What can hang from each mark:
tolu: gaguz paboza pulizut
pulizut: nubaza rovog zogi
rovog: gaguz paboza pulizut
paboza: rovog
gaguz: rovog tolu
zogi: gaguz pulizut
nubaza: pulizut

Each row was made from one small tree. Brackets hold a mark, then the marks that hang from it, in alphabetical order. Every link used is in the known rows. Write each row's tree.
Known rows:
(paboza (rovog gaguz)): [-11.6  -4.7  16.7   0.5  23.6  11.7 -12.1  15.2   1.3 -13.4 -10.6   9.2
  21.8   6.0  -4.5   0.0   9.7   8.9  16.3   1.3  22.9   4.2  11.9]
(pulizut (zogi gaguz)): [  0.5  10.8   1.2 -14.6  10.7   8.4  -1.1 -27.1   8.9  19.9  -9.7  17.5
  14.4  16.7  -0.8  -1.7   9.6   0.1  -1.9   2.0  20.2   8.4   2.4]
(zogi (pulizut nubaza)): [ -0.4 -61.9  11.3  -0.1  23.7  -4.4 -15.7 -25.9  13.5  20.6  26.1  11.0
   0.8  15.6  -1.8  -2.3   4.4  21.6  -3.9   0.0  25.2  -3.7  21.4]
(rovog gaguz paboza (pulizut nubaza zogi)): [-13.6  -3.4 -12.1   6.5   6.8  -0.4 -11.0 -11.6  -3.2  20.3  39.8 -11.7
   3.3  23.3   2.7  -2.3  39.4  11.4 -12.0   9.9  15.2  -5.5   8.4]
(rovog (gaguz tolu) paboza (pulizut zogi)): [-19.0  37.1 -17.0   6.4   6.0  -3.9  -5.7   8.2  -6.5   1.5  27.1 -28.1
  -4.6  11.0   6.2  19.9  45.5  15.9  -3.9   6.8   9.7   3.9   7.3]
(nubaza pulizut): [  2.3  -0.9  15.7   0.9  16.2  10.2 -18.7 -28.7   3.6   7.9   7.6  23.6
  13.4   6.4 -16.5   0.7   7.3  35.2   6.1  -2.1  18.7 -10.5   7.8]
(gaguz (tolu (pulizut (rovog paboza)))): [ -8.9  14.6  -6.0  -0.9   6.4 -10.4 -10.3  22.2   4.6   8.2 -15.9 -21.3
  -0.6   3.8  -0.9   6.4  -5.3  -5.2  -5.7  -6.7  14.5   5.5  15.4]
(rovog gaguz): [ -0.2  -9.4   9.6   0.3  14.6  10.9 -12.8 -17.6  -0.8   2.4   0.4  14.8
  14.1  13.0  -1.7  -3.1  18.8  13.6   2.3   1.7  22.4   4.1  10.3]
(rovog gaguz pulizut): [  2.8 -10.4   5.2   1.1  16.9  11.5 -10.8  -9.9  -5.5   9.7  -7.8  13.5
  10.3  14.7  -1.9  -5.5  30.6  25.5   4.1   7.2  23.6   3.3  10.2]
(pulizut nubaza (rovog gaguz paboza) zogi): [ -6.7  11.8 -12.5   3.3  -5.2  -2.1 -10.2   5.9  10.6  18.9  52.0  -4.8
   6.3  25.0   0.6  -3.5  -4.8 -14.6 -16.4   9.0  16.3  -5.5   6.9]
(paboza rovog): [-12.5  -8.1  23.7   0.0  21.7   8.0 -15.3   6.7   6.9   1.4 -24.8  12.0
  19.3   5.3  -5.4   1.8  -3.8   8.6  16.1  -5.4  24.4   3.7  13.1]
(gaguz (tolu paboza (pulizut nubaza rovog))): [-23.6 -18.2   1.5  -1.0   1.9  -4.8 -15.2  33.0   9.7   6.3 -10.7 -23.8
   5.1   4.8  -9.6 -17.4 -16.4 -22.6   5.4   2.3  21.0   2.0  18.7]
(tolu (gaguz (rovog (pulizut nubaza))) paboza): [-33.5 -37.0   8.1   2.3  13.6   3.1 -16.0  19.0  -2.9  -9.1  16.3  -5.1
  18.0  15.6  -9.0 -42.2 -23.2   7.5   8.6   1.2  22.8   4.4  13.8]
(tolu gaguz paboza (pulizut rovog)): [-30.0  13.2  13.3   3.9  13.0  14.6 -15.5  23.0  -6.4   4.6 -13.2   7.4
  23.0  17.4 -12.0 -62.7 -14.9 -11.2   6.1  -8.6  20.8  10.1   8.5]
(nubaza (pulizut zogi)): [  2.6  32.7  14.0   0.5   5.9  13.5 -17.4 -28.7   2.1  10.4  22.3  22.1
  12.6   9.3 -16.7  -0.7   4.7  23.9   5.0   1.6  13.9 -10.5   1.9]
(nubaza (pulizut rovog)): [  7.9  12.0   9.5  -0.4   9.4   9.8 -16.1  -6.3  10.7  11.3  11.2  28.1
  12.0   9.3 -16.7  -2.7 -18.6  26.3   3.7   1.6  19.8  -9.7   7.0]
(pulizut rovog zogi): [  5.8  39.9   8.4  -2.4  -5.8   8.0 -12.5  -2.1  10.9  25.2   6.4  20.4
   9.3  19.4  -4.7  -7.1 -28.0 -10.7  -1.5   2.5  19.9   3.7   3.5]
(rovog paboza): [-20.5  -5.6   3.0   3.8  16.9   1.0 -13.8 -29.3   6.5  24.7   6.4   3.5
   5.2  13.9   5.6   6.3  18.3  20.8  -7.6  -9.4  18.4   2.5  11.6]
(pulizut (zogi (gaguz tolu))): [ -1.4  16.2  -5.4 -14.4   6.5  -2.6  -0.3  -9.1   9.6   4.4  -9.5  -4.9
   7.9   8.6   0.1  16.4  12.3  -4.8   1.6   2.7  17.2   9.9   4.5]
(pulizut nubaza (rovog gaguz) zogi): [ 10.0   4.9  -0.6  -1.7  -9.6   1.8 -12.8   7.8   9.5  14.2  34.0   8.0
  11.6  22.9  -6.4 -10.3 -18.9 -22.7  -6.7  12.9  21.7  -4.4   7.4]
(gaguz rovog): [ -0.3 -17.5  10.5  -6.8  10.7   3.1 -13.2  -2.4   8.4   0.0  -6.1  12.4
   9.6   5.3  -3.0  -0.1 -40.2  10.0   3.4  -1.8  21.3   6.1  15.5]
(tolu gaguz pulizut): [ -0.7  -4.3  18.0   1.3  16.3   6.1 -17.2 -11.0 -16.2   1.4 -25.5   7.6
  23.3  14.7 -10.8 -40.9   7.6   1.2  -0.6 -15.8  20.8   6.6   9.9]
(rovog (gaguz tolu) pulizut): [  0.6  -4.3  -1.9   2.0  12.8  -1.3  -9.3   9.1  -4.9  -7.4  -7.3 -11.8
   3.1   6.5  -1.2  14.1  33.5  20.1   7.3   8.6  19.8   5.7  13.1]

Write each row's tree:
[ -0.4 -76.8  -3.3 -15.3  33.9  -6.5  -0.9 -25.2  19.8  18.9  13.4  13.3
   4.9  17.0   0.9  -1.4  14.3  22.1  -8.3   3.8  27.5   1.6  18.9]
(zogi gaguz (pulizut nubaza))
[  6.2 -25.3  -5.3 -19.8   5.6  -1.1  -5.3   1.2   3.3  10.4 -12.3   0.3
  15.2  10.9  -7.6 -21.3 -25.1 -20.9  -7.5   2.9  19.2   1.9  10.8]
(tolu (pulizut nubaza (zogi (gaguz rovog))))
[ -7.4  39.5 -15.1  -8.9  11.3   6.2  -1.5  -7.5  15.1  17.2  31.4  17.1
   9.0  15.1  -9.0   3.5  -0.7  21.2  -8.7   4.3  11.5  -7.8  -1.5]
(nubaza (pulizut (rovog paboza) (zogi gaguz)))
[-14.7 -35.6 -15.5  -1.8   6.0 -22.9 -10.3  24.6   7.6  -5.2  15.7 -37.4
  -7.6   2.1   1.8  24.9 -16.8  12.6  -4.4   3.3  15.5  -0.3  21.8]
(gaguz (rovog paboza (pulizut nubaza)) tolu)
[-15.6  17.2 -20.0 -15.3   6.9  -9.7   4.3  10.2  12.4  -5.6  11.5 -19.7
   1.4   4.8   5.1  22.5 -12.5  -1.0  -5.6   2.7  10.9  10.5   7.8]
(pulizut (zogi (gaguz (rovog paboza) tolu)))
[-10.8  -0.3   6.8   2.2  21.2   1.2 -10.1  39.0  -3.1 -21.7 -18.6 -13.9
  11.4  -0.6  -3.7  14.9  22.2  15.1  20.7   6.3  20.9   5.7  15.1]
(paboza (rovog (gaguz tolu) pulizut))
[  3.4 -47.2  -8.5 -17.6  16.4 -12.6  -2.8   0.4   7.1   3.2 -33.9 -16.9
  10.1   4.0  -3.7   4.1  13.0  -8.9  -3.6  -0.7  22.0   4.9  15.8]
(zogi (gaguz (tolu (pulizut nubaza))))
[-41.4   4.1  14.6   1.5  19.1   4.4 -14.2  40.3   0.8 -13.4 -34.3 -23.3
  12.0  -6.2  -8.4 -11.1   4.0  -9.2  23.5  -3.3  17.7   7.5  17.3]
(gaguz (tolu (paboza rovog) pulizut))
[  4.3 -27.2  -1.9 -14.5   6.4  -1.7  -5.0 -27.2  12.3  21.8   5.6   7.2
  14.6  20.2  -3.8  -3.7   5.3 -11.2  -6.3   5.0  22.6   0.3   6.4]
(pulizut nubaza (zogi gaguz))
[ -6.6 -16.4  -8.5  -1.1   1.6 -18.5 -13.5  22.5   7.5  10.9  -4.2 -29.7
  -0.2   6.4  -3.1   5.0  -8.7 -14.7  -9.6  -3.6  16.9  -1.2  19.2]
(gaguz (tolu (pulizut nubaza (rovog paboza))))
[-29.3 -18.3  -0.3 -11.0  10.7  10.9  -7.0  -7.3   5.7  23.1  -8.8  -1.6
  17.1  15.2  -7.8 -41.2   9.3 -21.3   0.9   3.6  20.2   2.8   7.9]
(tolu paboza (pulizut nubaza (zogi gaguz)))
[ -8.3 -28.9  -3.7   1.8   4.7 -10.0 -14.9  -3.3  17.7  29.8  21.5  -0.4
   4.7  20.7   0.7  -0.1 -15.9  -1.7 -14.6  -1.3  22.1  -5.5  15.0]
(pulizut nubaza (rovog paboza))
[-15.5 -11.6  -4.9  -1.6  16.0  -1.2  -9.6   3.4   3.8  11.5   4.4  -1.4
  -0.2   9.2   4.3   4.6 -15.4  27.9  -4.1  -1.0  16.8   4.1  15.3]
(gaguz (rovog paboza pulizut))
[  9.8 -12.2  -8.1 -16.1  -1.8  -3.5  -2.8  -1.9  20.5  26.2   8.8  12.6
  13.2  23.1  -5.3  -6.9 -23.3 -21.7  -9.6   8.9  24.2   0.5   5.6]
(pulizut nubaza rovog (zogi gaguz))
[ -6.3 -39.9  17.5   1.1  19.8  -0.3 -17.5  12.2   5.1   9.5 -20.9   3.2
  15.9   9.8  -8.1  -2.6   3.6  10.5  14.1   2.9  26.3  -3.0  15.4]
(paboza (rovog (pulizut nubaza)))
[  7.0  53.1  -3.2   0.6  -3.4   5.8 -11.3  18.3   4.2 -12.1  38.5   4.6
   7.4   6.2 -15.8  10.7  -6.9   9.7   5.4  12.0  11.5  -9.0   3.0]
(nubaza (pulizut (rovog (gaguz tolu)) zogi))
[  8.2  48.4   2.3   0.7   0.8  15.5 -12.8   1.9   4.5   1.6  38.9  24.8
  13.8  13.1 -16.8  -5.9  -8.2  15.2   2.0  10.8  14.9 -10.2  -0.1]
(nubaza (pulizut (rovog gaguz) zogi))
[-26.5  43.0   2.7  -0.3  -3.6   4.8 -11.7  33.3   4.8   6.5 -10.1 -16.8
   3.8   5.6  -8.2 -17.3 -15.7 -24.4   9.3   2.1  14.6   8.3   9.4]
(gaguz (tolu paboza (pulizut rovog zogi)))
[  1.8  12.0   5.2  -5.4   2.7   6.8 -10.6   4.0   0.9   9.4  -0.6  10.3
   5.5  10.7  -3.6  -4.1 -31.2  10.9   4.3   6.5  17.9   5.6   9.7]
(gaguz (rovog (pulizut zogi)))
[ 10.3 -32.6   1.1  -1.2   2.3  -0.6 -13.9   6.8  11.5  11.1  17.2   9.3
  13.2  19.6  -6.3  -8.9 -15.7  -9.4  -5.5   9.1  26.8  -4.4  14.3]
(pulizut nubaza (rovog gaguz))
[  4.6 -48.3   6.2  -1.8  17.2  -5.9 -13.5  -3.6  20.1  24.1  30.4  15.4
  -0.5  19.5  -3.3  -5.9 -21.6  12.6  -7.0   3.7  26.8  -2.9  20.5]
(zogi (pulizut nubaza rovog))
[ -7.4   8.0  -5.7   2.0  -7.7  -6.3 -13.5  -3.2  15.5  32.8  39.1  -2.4
   3.8  24.6  -0.2  -1.7 -18.7 -15.4 -15.2   2.3  17.0  -5.7   8.8]
(pulizut nubaza (rovog paboza) zogi)
[-11.1  50.0  -9.9   3.3  -0.7   7.3  -6.8   6.3   6.8  16.0  38.1   4.9
   5.4  21.7   3.5  -1.6  -1.2  -3.3 -11.3   4.9  14.3   2.7   2.8]
(pulizut (rovog gaguz paboza) zogi)
[-16.6  30.8  -9.1   7.3  11.0   8.4  -6.9 -11.5  -6.8  17.6  27.3  -2.1
   3.0  20.1   5.6  -0.7  43.6  22.4  -7.1   5.8  13.4   2.7   4.5]
(rovog gaguz paboza (pulizut zogi))
[  1.9 -33.8  -7.9 -20.3  22.6   3.1   1.9   0.9   9.5   6.1 -26.7  14.5
  10.9   8.7   0.1  -0.8 -15.7  21.8   0.8   5.9  23.7  11.2  11.7]
(zogi (gaguz (rovog pulizut)))
[  2.5  23.1   3.3   1.9   6.7  13.2 -10.5 -10.2  -7.3  12.3   7.3  11.6
   8.7  18.3  -2.6  -7.5  27.8  13.4   2.9  10.3  18.8   3.6   4.2]
(rovog gaguz (pulizut zogi))
[  3.5 -38.6  15.8   0.3  12.0  -3.3 -20.0 -10.4 -13.0   3.4 -12.3  -1.2
  23.9  17.4 -12.8 -42.2   3.4  -9.2  -5.1 -13.0  22.7  -0.4  13.7]
(tolu gaguz (pulizut nubaza))
[-16.8 -21.0 -13.5   3.2  11.9 -11.7 -10.5   9.1  -4.2  -5.8  13.7 -35.8
   2.8   5.8   2.0   7.7  33.2  -1.1 -10.0  -1.0  13.5  -1.7  18.6]
(rovog (gaguz (tolu (pulizut nubaza))) paboza)
[ -7.1 -25.7 -10.8   2.9   6.0  -5.9 -11.9   6.6  12.1  16.2  35.6  -3.3
   7.1  21.7   1.6  -1.4  -2.7  -1.4 -14.7   5.5  21.7  -5.8  14.3]
(pulizut nubaza (rovog gaguz paboza))
[ -5.7  -5.6   9.4   2.5  12.5   6.7 -13.3  21.8  -2.0  -2.2   6.3  -0.9
  17.5  13.0  -8.1  -6.1  15.1   0.6  12.4  11.2  21.9  -3.4  10.1]
(paboza (rovog gaguz (pulizut nubaza zogi)))
[-27.1  29.3  -3.3 -11.7   9.2  18.9  -1.8  15.7   9.0  24.7 -19.2  12.7
  15.3  15.6  -6.6 -42.3 -11.9 -20.1   2.8   4.4  18.4  10.3   2.9]
(tolu paboza (pulizut rovog (zogi gaguz)))
[-36.7 -17.5  -3.2 -11.2  28.9   1.7   1.1  30.6  12.1  -8.0 -33.9 -14.1
  11.1   0.5  -1.8   4.9  22.5  11.8  19.9   5.6  22.8  12.7  12.2]
(zogi (gaguz (tolu (paboza (rovog pulizut)))))
[ -1.2 -76.0 -16.1 -20.6  26.4 -20.9   3.6  17.3  22.3 -14.1  20.5 -16.6
  -4.2   1.6   2.0  20.5 -23.0  14.0  -3.8   8.1  21.6   5.1  25.1]
(zogi (gaguz rovog tolu) (pulizut nubaza))
[-14.4  -6.2  -5.5   5.1   4.7  -4.9 -14.2 -22.0   3.2  35.9  25.0  -8.3
   0.4  22.6   1.7  -0.2  24.4  11.1 -10.9   1.5  16.6  -5.0   9.7]
(rovog paboza (pulizut nubaza zogi))
